What can hang from each mark
kufu: pidu sela
pidu: kufu sekazo
sela: kufu
lufov: gakub
sekazo: guzo rubam rura
guzo: kufu sekazo
rura: gakub sekazo

Known rows, with every way that one mark hangs from another
{rura gakub sekazo}: -30  30 -47  16   7   9 -26 -35  18  46 -30 -22  49 -70  23   9   9 -14 -55
{sekazo rura}:   5 -10  58  25  10  12  23  17  -4   6  -5  23   8   7 -64  17 -33   5 -26
{guzo kufu {sekazo rubam {rura gakub}}}: -66  -6  58 -44 -34  62 -13  74  28 -28  42   4  15  18  13  44 -63 -42 -53
{sela {kufu pidu}}:  16   8   6  -8  -2  18  -2 -43 -15 -51  -9  49  21  44  21  11  -3   9 -28
{sekazo guzo}: -32  22  -9  -8  -2 -11  27  -6  29 -17   8   8 -19  30  23   2  22 -24  18
{kufu {pidu {sekazo guzo rubam {rura gakub}}} sela}: -58  73 -53  19  28  22  17  27 -11 -44  82  61  56  65  22  41   4  57 -34
{pidu sekazo}: -17  11   7 -17   5  65  12  31  -7 -37  12  41  24  12  14   8   9   8 -33
{sela {kufu {pidu {sekazo rubam}}}}: -19  22   9  -7  -9  50  17 -21 -17 -59  15  66  28  56  35  20  -1  13 -47
{kufu {pidu {sekazo guzo rubam rura}} sela}: -60  68 -41  20  27  34  23  27 -16 -59  74  72  50  84  12  33   5  63 -29
{kufu sela}: -15  46 -40   1  17  12  -2   8   4 -24   3   5   6  15 -14  -3  11  14  21
{pidu {kufu sela} {sekazo guzo rubam {rura gakub}}}: -89  98  30 -13  -4  75  98  67  34 -27  63  64  17  70  -3  46   4 -70 -54
{sela {kufu {pidu sekazo}}}:   7  13  10 -17   0  50   4 -29 -18 -69  -3  68  33  51  29  15   2  13 -43
{rura gakub {sekazo {guzo {kufu sela}} rubam}}: -111   83  -57   -2  -17   20   21  -18   52   33   17  -15   17  -29   50   20   16  -45  -51
{sela {kufu {pidu {sekazo rubam {rura gakub}}}}}: -14  24  18  -1  -4  41  20 -16 -13 -42  19  63  37  41  22  35 -14   9 -61
{pidu kufu {sekazo rubam}}: -62  51  39 -23 -24  85  73  53   6 -25  49  55  12  59  22  23   6 -57 -57
{lufov gakub}: -20  11   3 -35 -15   6   7 -28  32  32  23 -28  26 -26   9  -8  13 -50  14
{kufu {pidu sekazo}}:   6   3 -25  -2  19  23 -19   3 -34 -43  45  56  57  42  39  20   4  58 -42
{sekazo {guzo {kufu pidu}} rubam rura}: -96  41  50   6 -25  11  78  27  29  -9  79  43 -21  75  -5  42 -30 -21 -40

Rows
-90  42  52 -18 -18  81  76  57  23 -38  54  62  -4  54   0  33 -11 -26 -54 : {pidu {sekazo {guzo kufu} rubam rura}}
-105   43   64    0  -34   23   91   37   43   -1   61   30  -40   59  -19   35  -28  -48  -31 : {sekazo {guzo kufu} rubam rura}
-28  27  27  -2  -7  50  35 -17  -9 -63  15  76  24  70  20  26  -5   7 -49 : {sela {kufu {pidu {sekazo guzo rubam rura}}}}
 -9  49 -65   0  37  35 -20  13 -30 -68  49  61  63  56  25  17  15  71 -20 : {kufu {pidu sekazo} sela}
-105   64  -55   27  -13    0   20  -26   41   54   11  -21   25  -37   50   20   19  -29  -49 : {rura gakub {sekazo guzo rubam}}
-69 -13  73 -41 -36  80  -5  74  21 -51  33  21   6  44  -2  32 -60 -33 -46 : {guzo kufu {sekazo rubam rura}}
-111   67  -35    7  -14   49   29  -24   27  -19   11   28   13   35   31   -1   20   -9  -43 : {rura {sekazo {guzo {kufu pidu sela}} rubam}}
-77  27  30 -43 -22  71 -14  80  32 -46  44   8  19  29   2  42 -56 -32 -38 : {guzo {kufu sela} {sekazo rubam {rura gakub}}}
-24  26  42 -30  -3   0  42  17  50   5  24  14 -12   4 -16  37 -23 -63 -30 : {sekazo {guzo kufu} {rura gakub}}
-108   75   22   -3  -22    3   79   41   56   20   75    9  -24   29   -6   51  -26  -54  -29 : {sekazo {guzo {kufu sela}} rubam {rura gakub}}
-108   73  -28  -20  -27    5   54   15   35  -27   86   22  -26   75   53   22    9  -20   -3 : {sekazo {guzo {kufu pidu sela}} rubam}
-26  32  16  -4  -6  37  29 -18  -3 -46  22  65  30  51  30  36  -6   0 -54 : {sela {kufu {pidu {sekazo guzo rubam {rura gakub}}}}}
-95  56  38 -17 -13  85  76  60  25 -46  56  64  -2  59  -5  31  -7 -21 -47 : {pidu {sekazo {guzo {kufu sela}} rubam rura}}
-106   67  -43   -2  -23   16   23  -21   51   42   16  -17   16  -34   55   20   12  -50  -59 : {rura gakub {sekazo {guzo kufu} rubam}}
-105   81  -67    2  -11   13   12  -25   42   26   30   -6   31  -18   59   24   14  -28  -58 : {rura gakub {sekazo {guzo {kufu pidu sela}} rubam}}
-16  57  53 -23  14 103  60  58   4 -57  13  79  32  63 -45  23  -3 -46 -53 : {pidu {kufu sela} {sekazo rura}}
-30  51 -14 -46   2  50   6  30   4 -45  67  45  28  36  20  31 -19   2 -50 : {guzo {kufu {pidu {sekazo rubam {rura gakub}}} sela}}
-78  66  58 -14 -16  67  99  60  31 -10  61  60  13  60   6  49  -4 -80 -69 : {pidu kufu {sekazo guzo rubam {rura gakub}}}
-20  64  11 -40   8  94  45  46   7 -61  16  63  26  57   0  10  20 -50 -35 : {pidu {kufu sela} sekazo}
